In the rows, zero is written as 128.
Known rows, with every step that occurs
kulesu -> lefo -> pirolar -> navunin -> tesa: [139  59  68  95 142 167 144 177 109  76 147 207  66 151 144 181 143 117
  93  64 164 150  93 128 134 124 144 153 129 111  85 207  49  96 119 116
 165 142 144 135  94]
zufo -> kulido -> naful -> lefo: [202 131 158 166 150 130 125 126 138 149 147 110 144 146 131  83 155 155
 133 125 113 153 102 126 166 117 160  90 140 103 156 133  82 137 106 160
 174 123 103 116 176]
kulido -> zufo -> navunin -> tadap: [208 151 186 150  87 152  97 121 138 133 142 123 142 160 108 122 110 101
 132  90 151 148 126 120 125  82 122  59 150 123 124 157  94 151 117  48
 122 141 109 101 163]
lefo -> pirolar -> navunin -> zufo -> kulido -> naful: [158  43 113  83 137 162 138 159 174 112 153 107 138 168 157  83 159 119
 157  77 122 153 114 121 122 106 221  94 114 113 112 154   4  96  90  76
 164 141  73 121 119]
tesa -> navunin -> lefo: [131 123  70 143 134 134 120 171  94  86 123 122 105 115 130 151 117 108
 127  83 156 137 125 133 120  79  91 103 158 106 103 108  99 118 148  90
 123 132 138 123 123]
lefo -> kulesu: [127 108 143 107 148 119 154 140 135 114 103 128 119 128 139 135 138 123
 144  87 136  85 124 138 134 118 136 141 131 104 123 179 111 126 145 132
 147 139 111 150 125]
kulido -> zufo -> navunin -> pirolar -> lefo -> tima: [205 129 165 176 144 145  90 126 108 102  93 116 131 170 110 133 120 114
  83  38 165 245 119  71 156  70 105  67  93 102  79 162 141 104 109  72
 131 158 152  76 116]
pirolar -> lefo: [117 106 122 140 162 114 111 134 112 101  98 123 136 130 117 165 123 159
 115  82 147 160 117 116 139 122 118 122 126 117 114 143 139 125 118 146
 133 134 146 125 109]
pirolar -> lefo -> tima: [124  90 114 144 184 119 114 124 110 104  70 108 111 145 108 155 135 149
 119  78 127 194 129 107 148 111 126 123  66 109 112 153 141 101 107 141
 142 133 154 121  93]
naful -> lefo -> pirolar: [140 110 116  93 140 126 132 126 131 127 105 141 109 140 119 144 145 149
 138 112 126 158 107 130 167 139 142 154 100 104 132 150  93 131 123 169
 159 144 162 128 133]
naful -> lefo: [156 146 146 136 133 111 123 132 119 120 122 145 118 142 111 145 133 151
 139 112 135 144 122 132 162 124 117 135 125 110 144 127 103 133 111 165
 150 138 159 128 150]
kulido -> zufo: [145 137 156 162 152 145 101 127 148 142 146 127 157 129 138 117 119 130
 114 136 125 154 116 130 109 129 142  99 126 107 119 150 136 139 136 105
 138 135 102 107 137]
kulido -> buba: [150 123 133 182 167 144 117 129 126 129 165 117 133 114 141 146 134 121
 124 147 122 115  96 130 118 123 133 108 111 124 125 129 146 172 143 104
 140 117 108 104 141]
zufo -> navunin -> pirolar: [186 162 147 131  59 137 126 135 103 112 137 138 122 148 118 121 122  97
 104  67 167 154 138  87 159  84  92 107 159 143 102 108 111 125 122  77
 106 145 157 108 144]
buba -> kulido -> zufo -> navunin: [186 156 187 210 129 159  82 128 131 154 155 120 164 123 144 142 106 113
  99 136 159 160  74 100  89  95 109  66 129 107  95 163 131 165 141  73
 147 118 100  88 161]
tabe -> lefo -> navunin -> tadap: [131 107 139  49  77 124  63 160 157  93 139 150 107 141 120 130 140  87
 161  81 145  89 113 185 133 100 163 113 140  92 153 118  53 162 102 114
 130 132 155 150 122]
buba -> kulido -> naful -> lefo: [180 128 144 212 173 152  80 131 108 129 153 124 136 124 134 164 128 146
 119 125 137 131  58 133 129  93 114  93 135  87 133 144  89 153 126 153
 178 105 103  93 162]
kulesu -> lefo: [139 132 104 131 137 135 122 138 107 125 148 152 112 125 119 142 127 135
 105 125 161 127  94 125 148 106 127 152 126 112 134 153 122 107 117 151
 157 135 128 139 116]
pirolar -> lefo -> navunin -> zufo: [102  80 126  99 131  96  97 153 140  74  86 127 138 139 113 182 137 119
 153  39 185 134 101 114  97 102 168 108 123 100  86 140  64 117 114 146
 138 151 148 143 115]
tabe -> lefo -> naful -> kulido: [149 147 140 157 142 148  62 136 104 136 190  71 105 126 162 126 112 126
 102 134 134 114 131 113 147 117 132 132  97 107 171 110 148 166  83 119
 113 120 157 137 102]
kulesu -> lefo -> naful -> kulido -> buba: [183 137 112 236 193 178  87 121  79 139 236  91 110 111 160 179 127 111
  87 151 155 101  83  96 136  93 132 133  94 110 156 167 176 168 120  97
 159 122 111 109 114]
lefo -> tabe: [153 123 130 130 135 141 160 135 136 119  90 109 111 128 130 136 137 129
 102 121 114 126 147 106 154 130 142 157 119 119 119 121 146 113 114 117
 112 116 126 118 114]
zufo -> navunin -> tesa: [173 146 161 159  81 132 132 139 103 114 127 142  92 151 121 166 115 105
  99  83 167 139 124  92 107 120  90  79 161 152  78 150 108 151 133 111
 107 119 159 125 163]
naful -> lefo -> navunin: [132 131 140  97 108 104 108 146 147 115 116 172 120 137 126 167 169 110
 153 110 146 122 106 148 140 128 139 135 124  85 124 140  84 149 137 166
 156 139 162 138 147]
bigise -> lefo -> naful -> kulido -> zufo: [175 139 193 196 208 134  82  92 136 164 150  74 155 138 170 140 112 108
 101 115 119 159 147 118 124 113 152 101  72 118 137 194 191 170 117  90
 133 135 133 105 105]
pirolar -> navunin: [125 108 115  99 125 142 133 166 127  95 145 167 123 148 148 133 141 126
 133  98 128 123 142 134 135 123 127 131 129 125 117 137  91 116 110  86
 133 135 123 125 104]
bigise -> lefo -> kulesu: [137  98 169  88 186  78 157 131 142 121  54 129 122 138 141 126 135 115
 142  52 138  94 136 153 140 119 138 130  95 112 114 214 130 141 134 140
 153 140 132 155 112]
bigise -> lefo: [136 118 159 104 165  91 132 115 136 128  81 128 134 136 127 128 123 121
 131  94 132 138 139 145 138 123 138 121  91 132 115 162 143 139 116 144
 136 130 158 133 117]
kulesu -> lefo -> pirolar: [121  94  74  87 146 153 130 134 123 132 129 152 100 119 122 149 136 131
 111 125 153 147  80 125 155 119 159 175 102 110 125 183 111 100 125 156
 173 145 131 139  99]
buba -> kulido: [144 126 128 168 147 146 107 126 118 124 142 123 138 114 143 138 117 125
 125 127 129 127  89 128 108 109 121 118 124 119 115 132 125 138 143 115
 148 111 111 115 131]
tabe -> lefo -> naful: [131 149 137 111 124 133  77 151 100 119 161  94 114 133 129 119  96 134
 117 132 124 121 134 115 171 143 130 148  95  96 152 109 142 130  84 134
  99 130 172 149  91]
zufo -> navunin: [150 157 157 126  91 124 125 134 126 138 120 126 121 138 119 140 127 114
 118 116 155 132 124  95 127 111  99 102 132 138 110 133 129 143 121 109
 114 128 138 123 154]
zufo -> navunin -> lefo -> bigise: [147 138 103 135 112 165 129 137  94 110 102 106  97 148 126 150 124 139
 108 108 204 125 132  88 153 100  96 116 130 111 108 101 156 113 103  96
 124 141 150 101 122]
tesa -> navunin: [133 113 108 113 118 126 114 155 114 114 132 129 121 119 117 113 132  98
 144 108 134 127 131 144 108 105 111 113 148 124 112 129  96 131 141  99
 129 120 140 128 134]
buba -> kulido -> zufo -> navunin -> pirolar: [226 173 177 207 105 175  82 129 111 120 162 127 155 135 141 122 103  94
  84  84 165 182  79  90 119  65  99  64 154 120  82 142 117 144 142  46
 136 138 111  65 153]
tesa -> navunin -> zufo -> kulido: [180 105 122 113 113 116 138 158 134 113 135  88 133 140 118  55 123 100
 172  74 137 147 143 127 102  84 172  81 142 137 108 100  25 111 116  96
 139 131 135 149 161]
lefo -> naful -> kulido -> zufo -> navunin: [194 173 193 213 129 166  73 111 116 164 192  73 144 142 157 145 111  95
  89 138 146 149 133  66 113 101 117  79 108 121 129 171 173 171 119  52
 118 133 114  96 142]

Rows
[170 162 186 162 111 139  99 130 143 153 139 127 153 139 128 130 116 115
 105 128 154 160 116  99 112 113 119  72 129 115 109 155 134 149 126  89
 130 135 109  97 159]  kulido -> zufo -> navunin
[192  95 138 148 150 138 149 166 150  95 185 115 142 152 161  88 143 117
 156  77 126 125 119 116 114 100 192  78 111 124 109 111  41 135  97  53
 155 135  95 123 140]  pirolar -> navunin -> zufo -> kulido -> buba
[170 128  91 132 120 142  95 162  49  61 139 108 128 148 110 144 102  98
 122  30 146 171 155  95 168  80  82 126 143 111  84 137 121 103 130  81
  89 155 194 114  90]  tesa -> navunin -> pirolar -> lefo -> naful
[130 117 105 137 158 121 157 156 116  86  93 123 100 123 151 160 127 134
 123  64 159  97 115 123 140  95 115 128 135  87 119 165 115 112 149 116
 141 151 109 141 110]  navunin -> lefo -> kulesu
[190 155 187 210 136 150  82 112 147 170 166  96 144 129 156 132 132 109
  87 131 163 155 108  90  89  93 122  58 139 127 126 153 146 177 126  70
 146 125 103  91 170]  naful -> kulido -> zufo -> navunin
[173 143 134  97  84 115 110 146 126  90 124 185 116 140 125 149 158  98
 133  66 156 138 116 139 163 100 131 133 155  99 115 125  69 128 139 142
 148 160 174 122 144]  naful -> lefo -> navunin -> pirolar
[183 132 150 185 162 138 138 127 141 138 182 108 149 120 162  83 148 125
 130 149  99 131 106 122 127 129 171  93 110 130 132 122 136 166 141  97
 156 116 103 109 163]  zufo -> kulido -> buba
[185 103 129 188 186 193  78 113 103 136 142 111 125 144 129 156 134 163
 131 135 164 117  71 139 139 102 127 114 130  78 144 136 117 143 100 154
 185 106 113  84 139]  buba -> kulido -> naful -> lefo -> bigise
[127 127 124 138 152 129 104 130  85 103 121  94 137 141 120 172 106 148
 119  89 132 156 137  87 162 136 109 140  96 112 118 160 167 112 113 135
 104 143 164 127  88]  pirolar -> lefo -> naful
[201 120 146 168 163 155 131 138 129 125 101 109 116 139 116 160 148 157
 102 114 117 132 113 116 177 111 136 131 137  83 141 128 113 123  98 160
 140 111 111 104 142]  kulido -> naful -> lefo -> tabe
[236 184 181 212 101 182  75 107  97 143 206  79 141 151 156 133 113  83
  73  93 158 174 136  56 142  70 107  76 138 132 124 152 160 153 119  29
 103 152 132  75 132]  lefo -> naful -> kulido -> zufo -> navunin -> pirolar
[140 127  87 177 154 173 120 162  83  86 185 106 101 146 180 185 128 117
  98  88 145 125 150  86 142  89 102 131 120 111 132 135 131 115 105  45
 117 148 122 110  80]  pirolar -> navunin -> lefo -> naful -> kulido
[189 120 151 182 147 124 139 129 143 128 170  75 149 137 140  78 127 118
 150 111 123 131 103 106 108 100 193  79 109 136 117 102  74 151 114  93
 150 124 104 124 164]  navunin -> zufo -> kulido -> buba
[195 153 191 203 112 143 110 134 122 127 150 146 123 150 132 156 105 106
  80  94 162 164 109  94  94 118 108  50 160 125  72 167 114 161 138  89
 118 121 129  98 172]  kulido -> zufo -> navunin -> tesa
[168 148 164 214 168 171  75 104 123 161 201  72 146 131 175 133 115 111
 102 150 122 143 134  97 108 114 143 101 105 116 148 160 173 156 128  73
 127 132 105 102 115]  lefo -> naful -> kulido -> zufo
[132  58  64  56 137 153 133 177 127  82 133 163  93 155 122 144 135 123
 138  64 175 142  94 119 140  89 177 162 105 102 106 165  14  65  80 113
 169 162 130 146  80]  kulesu -> lefo -> pirolar -> navunin -> zufo
[163 127 153 118 149 100 149 145 122 116  91 143 104 139 120 146 145 144
 148  74 143 101 113 136 168 114 121 147 126  84 139 178  86 133 131 172
 170 147 139 153 143]  naful -> lefo -> kulesu
[141  64  90  38 104 173 131 152 144  86 129 160 100 166 126 132 148  98
 158  58 114 127 143 159 142  99 157 137 127 127 130 167  41 116 112  56
 135 151 129 121  93]  lefo -> pirolar -> navunin -> tadap
[150  85 146 118 115 124 112 139 185 124 143 101 157 145 146  97 160  91
 159 104 143 117 102 134  88  96 227  69 134 105 110 132  27 125 120 113
 159 131  76 133 157]  lefo -> navunin -> zufo -> kulido -> naful
[175 136 135 231 179 170  90 108 108 139 223  70 130 115 172 169 129 101
 107 157 121  99 118  96 115 112 135 113  97 124 145 143 184 191 132  74
 123 115 116 103 122]  lefo -> naful -> kulido -> buba
[148 142 133 177 143 159 104 110 102 145 183  74 120 127 161 150 125 111
 114 139 123 121 150  95 132 117 126 133 107 132 148 143 167 150 122  98
 108 125 128 124 114]  lefo -> naful -> kulido
[150 108 133 198 172 170  83 126 121 133 157 109 148 117 150 149 122 127
 114 137 133 119  64 135  95  93 127  87 139 111 124 150 112 153 139 106
 158  99  65  95 136]  buba -> kulido -> naful
[190 141 142 218 160 191  85 114 122 145 144  77 119 136 168 145 130 132
  79 109 212 148 110  90 111  76 118  70 134 106 128 131 171 143 114  60
 158 139 111  67 137]  naful -> kulido -> zufo -> navunin -> lefo -> bigise
[178 149 132 217 179 177  74 120 101 158 211  93 127 126 159 151 110 120
  76 143 152 150  97  99 128  96 143 132 109  96 159 190 167 137 114 100
 155 138 101 106 106]  kulesu -> lefo -> naful -> kulido -> zufo
[127  47 121  36 164 107 138 148 158  91  74 137 115 173 132 132 133 112
 159  28 148 149 141 137 132 110 186 130  71 125  87 174  40 101  86 101
 147 159 156 145  80]  bigise -> lefo -> pirolar -> navunin -> zufo
[166 124 105 133 146 147 158 148 111 114 105 132  96 122 119 148 134 140
  81 116 143 126 110 105 168 108 144 183 121 101 130 154 139  91 100 146
 146 124 126 126 100]  kulesu -> lefo -> tabe
[114  98 110  57 132 133  93 154 150 128 131 126 105 121 134 111 125 144
 123 121 132 139  96 142 151 146 162 153  92 102 137 122 104 137  96 144
 142 129 165 139 101]  tabe -> lefo -> pirolar
[108  67  88  53 127 159 138 161 148  98 130 165 115 149 150 143 157 117
 140  99 117 141 132 135 138 136 151 154 103 118 109 166  82 112 120  89
 141 145 131 122  89]  lefo -> pirolar -> navunin
[149 102 108 113 109 116 114 159 118 100 132 103 120 132  98 110 111  98
 170  71 157 128 131 128  89  83 134 104 148 127  97 105  37 117 120 100
 123 131 140 142 142]  tesa -> navunin -> zufo
[113  90 159  63 132  74 113 129 167 104  67 136 139 147 126 148 133  76
 168  56 168 119 128 150  95 101 183 108  87 112  90 161  69 134 112 143
 145 147 160 153 115]  bigise -> lefo -> navunin -> zufo
[120 115  81 130 142 147 142 179 104  72 139 162 104 142 151 159 132 133
 117  77 150 136 137 120 144 101 108 124 144 106 107 113  90  93 116  79
 129 148 120 118  97]  pirolar -> navunin -> lefo
[126  92  66 107 150 186 136 168  98  72 122 141  96 159 157 155 139 150
 125  92 176 115 149 129 156 105 121 143 132 101 117 108 119  82  96  84
 137 147 139  99  79]  pirolar -> navunin -> lefo -> bigise
[107  72 102  29 132 150  98 185 152  91 139 164  99 141 150 111 146 137
 123  92 129 132 112 149 158 139 161 153  95  96 124 132  66 121  83 104
 144 140 154 141  79]  tabe -> lefo -> pirolar -> navunin
[179  99 135 118 155 142 131 118 155 156 137 111 133 146 139  96 166 151
 134 127 101 169  91 134 167 127 187 113 110  97 147 162  73 141 117 157
 184 130 113 113 161]  zufo -> kulido -> naful -> lefo -> pirolar
[143 148 105 133 131 148 113 139  76 125 163 123 108 134 119 153 100 123
 106 136 145 123 117  95 169 117 121 175 101 105 142 162 148  99 109 141
 127 142 143 138  84]  kulesu -> lefo -> naful
[192 141 141 139 137 127 156 142 122 115  84 123 101 138 113 147 141 159
 108 108 117 138 137 106 185 129 126 159 123  95 129 119 121 120 101 163
 133 123 159 120 137]  naful -> lefo -> tabe
[169 121 137 231 185 157  97 112 130 145 198  93 126 108 171 153 147 114
 108 142 130 103  86 126  92 101 139  87 123 137 142 130 157 203 143  89
 162 108  97 101 153]  naful -> kulido -> buba
[219 149 171 219 131 157  66 137  97  96 129 124 167 140 133 158  97 128
  75  34 186 210  69  77 127  61  90  59 150 105  65 157 127 139 135  69
 141 146 133  71 137]  buba -> kulido -> zufo -> navunin -> pirolar -> lefo
